Known rows, with every way that one mark hangs from another:
Z395[Z150]: -2.70 -2.09  0.15  0.56 -2.16 -0.29  2.46  2.56 -0.71  0.99 -1.73 -0.44  3.77  0.27  0.75  0.75 -0.02  1.79
Z395[Z150 Z857]: -2.28 -2.55  0.24  0.77 -2.87 -0.10  2.59  1.67 -0.69  0.35 -1.18  0.90  4.18 -0.14  1.11  1.17  0.37  1.63
Z395[Z857 Z969[Z741]]: -1.87 -1.36  0.01  0.47 -1.78 -2.09  1.91 -0.35 -0.96  0.52  0.49  1.08  3.07 -0.34  1.30  1.44  0.59  1.64
Z741[Z969]: -2.83 -1.23 -0.59  0.75 -2.04 -0.48  2.50  1.22 -0.68  0.71 -0.22  0.93  3.05  0.45  0.55  0.06  0.04  1.78
Z707[Z797[Z969]]: -2.40 -1.79 -0.33  1.06 -3.62 -0.27  1.19  1.58 -2.12  2.20 -0.97  0.50  2.99  1.13  0.62 -0.73 -0.60  2.14
Z857[Z741[Z969[Z395[Z150[Z797[Z707]]]]]]: -0.23 -2.05 -0.62  0.45 -7.73 -2.09  0.74  2.39 -1.80 -1.34 -0.23 -1.42  2.41  0.15  0.24  0.76  0.66  2.19
Z969[Z395[Z150 Z857[Z741]]]: -1.26 -2.36  0.28  0.69 -2.14 -1.47  2.30  0.84 -0.69 -1.49  0.00  0.16  3.67 -0.34  0.70  2.08  1.03  1.52
Z707[Z797[Z969[Z395[Z150 Z857[Z741]]]]]: -0.14 -2.28  0.37  0.94 -4.60 -0.36  0.14  1.08 -2.16 -0.70  0.24 -0.34  2.75  0.11  0.73  0.86  0.21  2.07
Z797[Z707 Z969[Z395[Z150 Z857] Z741]]: -0.80 -2.00 -1.10  0.82 -2.45 -2.07  0.17  0.62 -2.27  0.57  0.93  1.62  2.14 -0.11  1.90  0.57  1.47  2.57
Z741[Z857 Z969[Z395]]: -1.79 -1.14 -0.58  1.02  0.20 -0.92  2.03 -0.02 -0.95  0.07  0.84  2.61  2.83  0.10  0.33  1.42  0.00  2.01
Z857[Z741]: -2.80 -1.61 -0.51  0.73 -1.46 -1.92  3.26  1.16 -0.48  0.15 -0.48 -0.25  4.05  0.59  0.61  1.27  0.43  0.68
Z150[Z797[Z707 Z969[Z395[Z857[Z741]]]]]: -0.61 -2.39 -1.42  0.94 -5.72 -3.22  0.86  0.47 -2.41 -0.42  1.20  1.53  2.84  0.50  1.07  0.91  1.09  2.07
Z797[Z707 Z969[Z395[Z857]]]: -2.53 -2.43 -1.62  1.02 -2.04 -1.65  1.58 -0.08 -1.92  1.24  0.75  3.32  2.52  0.47  1.33  0.22  0.78  2.87
Z707[Z797[Z969[Z741]]]: -1.52 -0.87 -0.39  1.11 -3.13 -1.84  0.40  1.19 -2.30  2.32 -0.46  0.32  2.48  1.10  1.09 -0.58  0.40  1.61
Z969[Z741[Z857]]: -2.19 -0.83 -0.49  1.12  0.58 -2.28  2.05  0.22 -1.06  1.09  0.08  1.88  3.71  0.31  1.05  1.86  0.79  0.47
Z741[Z857 Z969[Z395[Z150]]]: -1.39 -1.46  0.05  0.76 -0.43  0.04  1.35  1.13 -1.08 -0.66  0.49  1.06  2.63 -0.29  0.42  1.73 -0.36  2.21

Rows:
-1.41 -1.47 -0.39  1.04  0.18 -3.17  1.87 -0.50 -1.00  0.82  0.00  2.74  3.22 -0.02  1.04  1.36  2.04  1.84 => Z969[Z395[Z857] Z741]
-0.36 -1.53 -0.91  0.89 -5.16 -2.26 -0.45  2.29 -2.95  0.67  0.43  0.15  2.50  0.23  1.70  1.04  0.27  1.32 => Z395[Z150[Z797[Z707 Z969[Z741[Z857]]]]]
-1.41 -2.30  0.53  0.15 -3.99 -0.32  2.20  1.17 -0.70 -1.57  0.18 -1.43  3.72 -0.72  1.03  2.20 -0.46  1.46 => Z395[Z150 Z857[Z741] Z969]
 0.56 -1.67  0.31  0.77 -4.83 -2.34 -0.25  1.97 -2.44  0.37  0.27 -0.11  2.39 -0.16  2.01  0.90  1.00  1.48 => Z395[Z150[Z797[Z969[Z741]]] Z857]
-0.23 -1.36 -1.49  1.20 -2.49 -3.84 -0.21  0.44 -3.12  1.25  1.23  2.05  2.31  0.57  1.32  1.08  0.86  2.00 => Z150[Z797[Z707 Z969[Z395 Z741[Z857]]]]
-0.51 -2.30 -0.75  0.81 -6.14 -1.31  0.53  1.95 -2.12 -0.46 -0.03  1.11  2.54 -0.02  0.31  1.08 -0.09  2.56 => Z741[Z857 Z969[Z395[Z150[Z797[Z707]]]]]
-1.52 -1.71 -1.58  1.09 -1.17 -2.88  0.71 -0.47 -2.10  1.34  1.31  3.02  2.34  0.37  1.61  0.42  1.73  2.42 => Z797[Z707 Z969[Z395[Z857] Z741]]
-0.23 -2.09 -0.58  0.96 -4.74 -3.59  0.32  1.55 -2.35  0.40 -0.73  0.83  2.99  0.01  0.92  1.64  1.06  1.96 => Z969[Z395[Z150[Z797[Z707]]] Z741[Z857]]
-1.25 -2.27 -1.59  0.94 -4.33 -2.80  0.65  1.63 -2.78  1.54 -0.18  1.24  2.55  0.91  0.81 -0.18  0.42  3.20 => Z150[Z797[Z707 Z969[Z395]]]
-2.13 -1.90 -0.06  0.38 -3.21 -1.37  2.90 -0.04 -0.53 -1.07  0.66  0.04  3.85 -0.30  0.80  1.99 -0.18  1.18 => Z395[Z857[Z741] Z969]
-0.82 -1.06 -0.27  1.15 -1.55 -2.35 -0.16  0.54 -2.56  2.05 -0.13  0.79  2.09  1.01  0.90 -0.40  0.82  2.49 => Z707[Z797[Z969[Z395 Z741]]]
-1.49 -1.71  0.30  0.54 -4.49  0.07  2.19  1.29 -0.39 -1.76  0.49 -0.46  3.35 -0.45  0.87  1.48  0.34  0.76 => Z395[Z150 Z857[Z741[Z969]]]
 0.29 -2.01  0.96  0.22 -6.33 -2.28  0.37  1.61 -1.78 -0.08 -0.51 -0.82  2.76 -0.65  1.39  1.58  0.39  1.89 => Z395[Z150[Z797] Z857 Z969[Z741]]
-0.75 -1.46  0.12  0.49 -2.02 -0.83  1.71  1.63 -0.91 -1.47  0.32 -1.32  2.49 -0.15  0.26  1.22  0.44  1.95 => Z857[Z741[Z969[Z395[Z150]]]]
-0.36 -1.37 -0.18  1.23 -2.62 -2.19 -0.06 -0.33 -2.50  1.56  0.38  2.26  2.23  0.50  1.13  0.09  1.29  2.35 => Z707[Z797[Z969[Z395[Z857] Z741]]]
